What can hang from each mark:
k_40: k_276
k_122: k_724
k_886: k_276 k_783 k_920
k_440: k_794
k_783: k_886
k_920: k_260 k_783
k_276: k_14 k_794 k_798 k_886
k_798: k_724
k_724: k_14 k_798
k_794: k_276 k_878
k_14: k_724

Known rows, with every way that one mark hangs from another:
[k_886 k_783 k_920]: [ -5 -17 -13   6  -2  -5   5   9  15  -8  -4  17 -35  -7   8  -4  -3 -10
  -1   7 -15  11  11  27   6  22  -5  -7  16  19  26 -11  16  25  -6  29
 -10   8]
[k_40 k_276]: [  4  -3  12  -4  -4  22 -29  22   1  -2  18   9 -19 -18  23  37   4  -7
   1  -3  -6   7  -6  22   3  37   6  -1   5   1   9  -5 -12  28 -17   1
   4 -20]
[k_40 [k_276 k_798]]: [  5   4  -2 -11  -6  30 -10   7  -7   5  20  -2  -3  -2  24  27  -2  -8
   2   7  -2   3   1  19  -3  20  -8 -14  -7 -23   9  -5 -12   0 -18  -4
 -13  -3]
[k_798 k_724]: [  4   0   2   2   7   9 -30  41  26  -1  27  21 -11 -32  12  12  -9  23
  -5 -22   5   7   8  10  12  12  15   9   5  30  -2 -15   7   2 -13   2
  37   5]
[k_276 k_798]: [  8 -19  -8   5  -1  19   2   6   4   0   2 -10   4  -8  11   3   6 -11
  -3   8   5   2  16  15   4   0  -2 -23   1 -10  -2 -18   7   9 -18   5
  -2   8]
[k_794 [k_276 k_798 k_886]]: [  2   7   4 -28   6  31  14 -14 -27  -4   0  -2   4  11  -4  -9  33 -20
   9  -6  27 -31 -10   6  20  -7   0 -11  -3 -19   9   3   4 -15   3 -11
 -39 -26]
[k_724 k_798]: [  6 -56  -7  40  -5   7 -18  36  44 -13   1  -1  -5 -21  10   2  18   2
   0 -16  -8   8  -6  11  26  -2  -1  -7 -12  27 -21   0  11  26  -9   3
  14  -7]
[k_276 k_794 [k_798 k_724] k_886]: [ 11  20 -31 -15  13  15  24  14   0  -2  41   0   0   7  11 -28  -8  21
   4 -21  18 -10  -8 -24   9 -31   5  19   1   4 -32   7  19 -60   3   8
  35  39]
[k_724 k_14 k_798]: [  8 -63  -8  35 -18 -15 -28  44  44  11   3   0  -2 -25  33  -6  24  -8
  20 -10  -8   8 -16  26  39 -10 -19 -10 -12  50 -20   4  21   9   7  -3
  32   7]
[k_920 [k_783 [k_886 k_276]]]: [-19 -34  35  35   7  -6 -29 -19  44   9  -9  -6 -14   3  -5  17  13   8
 -29  23   5 -14  20   1 -47  23  -5 -11 -18 -15  -9  15  12  35  -3 -22
  31  -7]
[k_40 [k_276 k_794 k_798 k_886]]: [  8  15 -22 -24   2  29  25  -4 -28  -5  31  -7  -7  20  23  -1   5 -10
  12  -4   6 -13 -23  -9  -3  -4  -4   8   3 -25 -20  12   1 -37  -2   5
   1  12]
[k_440 [k_794 [k_276 k_798] k_878]]: [ 26  25  20 -19 -23 -10 -17  12 -52   4  -3 -20   6 -11 -24  13 -21   7
 -27   4 -13  13  17  -8   7 -47   9 -25  10   1  65  42 -13 -19 -28  14
 -51  -5]
[k_794 [k_276 k_14] k_878]: [  8  28  34  -3   3 -11 -22   6 -47  -3 -25  -2  13 -14 -18   7   2   7
   9 -23  20   9   1  -5  20  -1   8  -2  21  -5  34   9 -10  39 -17 -14
 -40 -26]
[k_920 [k_783 k_886]]: [-20 -22  30  29 -10 -16 -25   3  30   2  -1  -5 -24   9  -2  13  12   7
 -18   7   6  -2  20  -4 -11  26  -5  -1 -19  20 -12   0  10  48 -10  -9
  22  -9]
[k_794 [k_276 [k_14 k_724]]]: [  7  19   0 -21  -4  -8   4  -4 -30   1 -11  38  12 -11 -13  10   5   3
  28 -24  28   1  -6 -12  35  18  23  10 -11   5   6 -22 -10  23  -2 -13
 -18 -49]
[k_40 [k_276 k_798 k_886]]: [ -2   7  -3 -25   5  47  -1  -1 -24  -4  26   5  -4  11  26   5  19 -16
   8   4   2 -20 -15  17   5   8   4   2   1 -29  -7   1  -8 -14  -3  -2
 -14 -11]
[k_276 k_886]: [  2 -24   4  -8   8  25  -8  12   3 -16  10   7  -7 -13  10 -10  29 -11
   4  -2   6 -22 -10  16  19  12  21   4  14   4 -20 -11  13  16   6  11
  12 -17]
[k_886 k_920]: [ 13 -12 -11   7   8   0  -3  22  30  -4  -9  -9 -24  -9   7  -6 -13 -18
 -15  -1 -15  17   1  21   5  13  13  -5  14  28   3 -19  -2  32  -2  15
   3  -3]
[k_40 [k_276 k_794 k_886]]: [  8   6  -7 -19   3  22  10  10 -16 -10  30   3 -20   3  22   5  11  -4
  14  -9   0 -11 -28  -5   4  15   8  21  10  -4 -18  15   2 -14   0   9
  17  -3]
[k_724 k_14]: [ 10 -36   3   4 -15 -12 -23  29  17  22   2   2  -8 -28  33   5  16 -12
  18   7   0   2  -3  36  25  13  -6 -14  13  35  -2 -14  19  16   6   6
  34   7]
[k_40 [k_276 k_794 k_798]]: [ 17  13 -18 -11  -4  12  18  -2 -15   6  25 -14  -8   7  20  20 -19  -2
   5  -2   3  11  -3  -8  -7   5 -18  -6  -3 -17  -5   5  -5 -21 -22   6
   5  22]
[k_783 [k_886 [k_920 k_260]]]: [-19  13   1  20 -16 -33   1   0  52 -10 -25 -28  -5  18 -26  14 -20   6
 -21  16 -37  30  11   0 -18  21 -16  -2 -14  27  -4 -28 -29  19  13   1
  10   9]
[k_14 k_724]: [ 17  -8 -17 -13  -7  -5   1  24  10  -7   1  27 -13 -25   4   5  -4  11
   4  -9  -2   7   7   9  31  22  38   1   2  19  -1 -23  -1  22  -7  14
  33 -23]
[k_886 [k_276 k_794] k_783 [k_920 k_260]]: [-17 -19 -23  13  -1 -22  38 -31  33  -7 -14  -8 -10   7 -13  -1 -18   1
  -9  29 -41   1   7   3 -44   7 -32 -16  -5 -15  15  11   9 -22  17  25
  25  44]
[k_783 [k_886 [k_276 k_14]]]: [-15 -14  26  37  10   2 -22 -25  18   8 -19  -1  19  -3 -14  17   6  13
 -14  19  22  12  16 -16 -35  21 -12   4  -5 -27 -26 -19  -3  23  -4 -25
   3  -9]
[k_783 [k_886 k_920]]: [  1  12  -2  20  -1 -14  -9  14  43   1 -18 -12 -29   9 -11   9 -17   3
 -24   8  -5  39  13  -2 -11  17   0   7   5  33  -5 -21 -13  30  -3   5
  -1  -3]
[k_440 [k_794 [k_276 k_886]]]: [  8  -7  17 -28 -12  11 -20   5 -31  -9  15  13  -9 -13 -14   2  22 -10
 -12  -4  -3 -28 -14  -5  16 -16  20   5   5  15  17  25   2 -17   2  13
 -29 -38]
[k_783 k_886]: [ -4  -6  18  21  -8 -11 -18  15  25  -6  -6  -5 -10  -7 -10  22   6  18
 -12   8   8  22  19  -3  -2  26  -3  -1  -5  17 -10 -23  -4  32 -16   0
  12  -9]
[k_920 k_260]: [-13 -28  10  13 -12  -6  -8   8  23 -15  -8 -11  10 -17  -6  13   4   0
  -3   8 -29  -7   3  18   3  20  -9 -14 -12   7   0 -24  -6  23   2   6
  26   1]
[k_122 [k_724 k_14]]: [ 21 -50  -8  -7 -15 -11 -21  21  20   2  11  15 -23 -19  34  15   2 -21
  18   5   8  16  20  27  46  13  14   8  19  55  -3 -17  19   6   8   2
  67  -3]
[k_276 k_794 [k_798 k_724] [k_886 k_920]]: [ 20  36 -49 -17  21   5  38  16  18   0  31 -11 -13  22  11 -39 -28   7
  -3 -20   4   6 -13 -20   1 -37   8  24  10  22 -30   6   7 -62  14  15
  25  43]

Rows:
[  2   9 -10  21  14   4   8 -24  42  12 -20 -27  -7  21 -15   7 -22  -1
 -37  33  -2  28  23   0 -48  -2 -15 -16  -7 -18  -4  -9 -12  -8   0 -10
 -13  18] | [k_783 [k_886 [k_276 k_798] k_920]]
[ 18  -1 -31  -3  -4 -23  32   3 -13   0   1  21  10  -5   3 -11 -14  17
  26 -18  17  16  -5 -34  23   3  20  21   0  15 -33 -24   2   7  -7  14
  36  -1] | [k_276 [k_14 k_724] k_794]
[-40 -22  37  32 -22 -32 -15  -9  37  -6 -10 -21  -1  16 -14  17   9   8
 -13  18 -25  -9  18  -4 -20  29 -24  -6 -38  13 -12  -9  -3  37   6 -14
  31   4] | [k_920 k_260 [k_783 k_886]]
[ 20  23  31 -29 -14  -6 -25  22 -53 -17   5  -7  -7 -17 -24  -3  10   6
 -19  -6 -13 -13  -9  -8  19 -35  35   1  24  15  47  51  -4 -13  -5  20
 -35 -33] | [k_440 [k_794 [k_276 k_886] k_878]]
[-11 -35   3  10   6  21   9 -27  -3   6   1  17   1 -10   8   7  15  -2
  -8  31   2 -14  24  24 -26   7 -23 -36  -1 -53  21   3  27 -13 -12   6
  -9  19] | [k_886 [k_276 k_798] k_783]
[ 31  33 -12   2  22  -7   5   7   0   7  18 -21   9 -14  -1  -4 -40  42
 -24  -8   6  21  13 -15 -31 -44  10  -9  15 -22  16  40   9 -51 -20   2
  37  57] | [k_886 [k_276 [k_794 k_878] [k_798 k_724]]]
[  8  28 -27 -34   0   4  30  -2 -41  -6  24  33   5   9  18  -8   1   5
  37 -23  12  -3 -37 -32  21  13  31  45   2  -4 -41  -6 -12 -16   8   5
  18 -19] | [k_40 [k_276 [k_14 k_724] k_794 k_886]]
[ 18  17  -1   5 -10 -31  -7  28 -25 -11 -22  13  18 -12 -20  -3   2  25
  19 -45  10  20 -15 -23  49 -23  28  12  -9  20  15  19 -13  20  -8 -18
 -27 -39] | [k_794 [k_276 [k_14 [k_724 k_798]]] k_878]
[-11  13   0 -27   7   8  15  -8 -16 -13  -6  26 -37   8  -9 -12  30 -19
  11  -6   5 -22 -13  14  18  12  -1   4  14  10  33   9  15   0  14  11
 -50 -27] | [k_794 [k_276 [k_886 k_783 k_920]]]
[ 14  22  37  -6 -16 -20 -32  11 -62   0 -11  -1  15 -20 -29  10 -17  12
 -11 -10  -5  13   2 -20  12 -32  16   1  20  10  46  30 -15  11 -21   8
 -49 -22] | [k_440 [k_794 [k_276 k_14] k_878]]
[-18 -19 -11   1   0   0  29 -16 -38 -10  12  26   1   8   6 -30  28   6
  35  -6  23 -21 -14 -22  16   1 -12  24  13 -11 -30  -2  37  -7   3  22
   1  16] | [k_276 k_14 k_794 [k_886 k_783]]
[ 22  33  20 -18   0  -2  -7  11 -39  -3 -18 -22   3  -5 -18  10  -4   3
  -6 -10  11   7  13   8  13 -17   2 -28  11 -16  53  22  -6   8 -23  -7
 -44 -10] | [k_794 [k_276 k_798] k_878]
[ -8   8 -10  28   1 -34  28 -30  61  -2 -25 -39  -2  22 -32  10 -35  12
 -27  29 -36  28   9 -21 -60   5 -29  -1 -14  -1 -15   0 -21 -16  17   0
  36  33] | [k_783 [k_886 [k_276 k_794] [k_920 k_260]]]
[ -8  37   4 -25  14  28   0  -6 -36   6  22  21  29   9  -1 -15  15   5
  21 -33  46 -25 -16 -20  23 -20  -1  23  -8 -12 -11  -8   1 -40   5 -29
 -32 -12] | [k_794 [k_276 k_14 [k_798 k_724] k_886]]
[  4  30   7 -14 -10   6 -20   0 -38  19  28  16  28 -10 -12  13 -24  18
  -5 -19  17   3   3 -33   9 -40  -7  10 -17  10  16   7  -7 -47 -17  -9
 -37   4] | [k_440 [k_794 [k_276 k_14 [k_798 k_724]]]]
[-31  -1 -25 -12  -8   2  40 -24   1 -16  -4  -4   0  32  -4 -29  10 -20
   6  23 -33 -21  -1  19  -3  -4 -26  -8  -5 -12  11 -10   6 -29  26  23
 -24  27] | [k_276 k_798 [k_886 k_783 [k_920 k_260]]]
[ -2  17 -18 -19   5  29  30 -21 -45   2  25  -4  20  29  21 -12   5 -11
  31  -7  20 -13 -27 -25  -2 -10 -14  25   1 -34 -39   1  -4 -30  -2  -3
 -14  10] | [k_40 [k_276 k_14 k_794 k_798 k_886]]
[ -5 -28   2  18  18  33   2 -29   0  14  -8  -6  36  -5   6  -2   5 -10
  -8  18  18 -11  12   4 -28 -10 -14 -19  -4 -53 -19 -16   3   2  -6 -15
 -10   7] | [k_886 [k_276 k_14 k_798]]
[  0  28  -5 -37  -4  21 -23  27  -7  28  57  19   0   0  53   3   8   1
  28 -12   9 -14 -29  25  20  -8  -6  19   0  16  -7  11   4 -66  20 -15
  21  19] | [k_40 [k_276 [k_798 [k_724 k_14]] k_886]]
[ 20  47  13 -24  -3 -28  -3  10 -51  -4 -23  21  13 -13 -20   5  -6  19
  20 -29  19  16   1 -15  38   0  40   8   9   6  33   4 -18  28 -12 -10
 -25 -40] | [k_794 [k_276 [k_14 k_724]] k_878]
[ -9   3   6  34  18  -4  -8 -26  38   8 -27 -10   7  10 -18   4 -17   0
 -22  19   5  27  10 -10 -44  13  -8   8   4 -12 -23 -17 -16  25   8 -16
  -7  -3] | [k_783 [k_886 [k_276 k_14] k_920]]
[-23 -41  14  24   8  12  -7 -28 -10   5  -8  33   9 -17   4   6  21   4
   8  18  13 -15  10  12 -22  22 -18  -8   4 -42   2  -9  27  20  -5   3
  -7   2] | [k_886 [k_276 k_14] k_783]
[  3  39  19 -24  10  13   5 -12 -70  -4 -16 -14  29  19 -15 -22  18  -2
  16 -18  29 -17 -10 -12  20 -30   6   3  17 -32  18  16  -3  -5   0 -18
 -64 -18] | [k_794 [k_276 k_14 k_798 k_886] k_878]
[ 19   9 -29  -7 -10 -23   9  28  14  34  35  -3   3  -8  35 -10 -24  18
  22 -12  13  16  -3   0  14 -29 -19   3  -3  37 -17   4  22 -63   0   3
  55  65] | [k_276 k_794 [k_798 [k_724 k_14]]]
[-14 -35  10  30  28   6 -11 -28  31  13 -16  -7   0   6  11 -18  -6 -33
 -18  11  -4 -20   2   8 -39   5   0   0   1 -16 -17   7   8  43  16 -15
   6  -2] | [k_886 [k_276 k_14] [k_920 k_783]]
[ 17   9   2  12   3 -28   6  13 -29  -8 -12 -21  12  -9  -4 -12 -20  18
  10 -18   8  26   1 -25   8 -17   8   8  25   3  -6   9   5  21 -20  13
   7  21] | [k_276 k_14 [k_794 k_878]]
[-39 -30  41  36  -8 -21 -20 -31  48   0 -16 -21   7  13 -20  23  10   9
 -27  32 -24 -22  21   2 -57  26 -23 -17 -39 -21 -10   9  -3  23  13 -24
  38   4] | [k_920 k_260 [k_783 [k_886 k_276]]]
[-24 -37  11  25  10  -7  -4 -25  58   1 -20 -23  -4   7   0  -4  -8 -28
 -32  24 -48 -28   4  23 -47  11 -12 -20 -15 -10   5  13  -4  27  27  -7
  34  11] | [k_886 k_276 [k_920 k_260 k_783]]
[ -2   7  12  -6   1  19   7 -18 -34  12 -12  -1  27   5  -8   6   8 -15
  19 -11  32  -8   3 -10  13  -1 -23 -11 -11 -22   7 -18  -6   8 -13 -23
 -51 -18] | [k_794 [k_276 k_14 k_798]]
[ 15 -11 -26   3   9  -9  28 -19  -1   7  -3  20  18 -12  -2  -7 -12  12
  13  -2  17   7  -2 -29 -12   0  20  12  -1 -17 -32  -9   3  -5  -1   4
  43   5] | [k_886 [k_276 [k_14 k_724] k_794]]
[  3  39 -27 -34   6   8  12   1 -16  -3  11  34  -8  14  20 -13  -9 -14
  23 -17  -5   2 -35  -5  20  17  41  45  10  11 -22 -16 -30   5  26   3
  -9 -34] | [k_40 [k_276 [k_14 k_724] [k_886 k_920]]]
[ 23  53  14 -26  -9 -27 -25  36 -25  31  13  -5   7 -18   8   4 -15  20
  13 -25  18  17   2  17  27 -30  -5 -11  10  28  53  28   3 -43  -4 -20
  -7  22] | [k_794 [k_276 [k_798 [k_724 k_14]]] k_878]
[ 10 -43 -21  33   7   2  -5   2  31  -2 -10  28  27 -19   1  -5  10  13
   6 -13   3   1 -10 -11   7 -11  20   6 -24  -7 -39  -3   0  10   6 -15
  24 -19] | [k_886 [k_276 [k_14 [k_724 k_798]]]]
[  1   0   1  26  12  -4 -10  -9  54   6 -24 -13 -18   4 -17  14 -17   2
 -36  26  -9  27  15   5 -46  12   0  -5   4   0  -2  -6 -15  17   4  -7
   7  -1] | [k_783 [k_886 k_276 k_920]]
[ 20  30  19 -34 -13   3  -9   5 -64  -9   4 -20   6   2 -23  -8   3  -1
 -22   1  -6 -12   2  -9  12 -51  21 -11  18  -5  47  51  -5 -35 -10  16
 -56 -13] | [k_440 [k_794 [k_276 k_798 k_886] k_878]]
[-30 -24   5   2   3  -7   8  -7  36 -16  -7 -21 -11  25   3 -29  12 -31
 -11   9 -44 -42 -12  16  -7   6   5   6 -10  18 -14   6  -1  22  37   4
  23   0] | [k_276 [k_886 [k_920 k_260 k_783]]]
[ -3  26 -11 -22  18  23  29 -27 -29   5 -14  -8  16  34  -9 -32   8 -34
  14  -9  24 -17 -19 -10  11 -18  -9  11   3 -13  -4  -9 -11 -11  18 -14
 -63 -18] | [k_794 [k_276 k_14 k_798 [k_886 k_920]]]
[-17  12  -6  26  -3 -10  16 -37  53   4 -29 -42  13  30 -28  10 -24  -1
 -34  42 -32  21  20   0 -60  -2 -34 -24 -23 -24  -1 -14 -29 -19  17 -13
   0  26] | [k_783 [k_886 [k_276 k_798] [k_920 k_260]]]
[-26 -16  -8   8 -15 -22  14  -3  24 -17 -16   4 -15   1  -7   3  -6  -6
  -1  16 -43   5  10  25  -3  23 -23 -11  -3  16  24 -18   2  12  11  24
  -1  18] | [k_886 k_783 [k_920 k_260]]
[-32 -13 -10  -6  -8  -8  24  -9  13 -24  -6   7 -14  16  -5 -20  18 -14
   5  16 -40 -24  -8  21   5  11 -11   4   4   9   7  -9   8  -6  30  25
  -6  10] | [k_276 [k_886 k_783 [k_920 k_260]]]
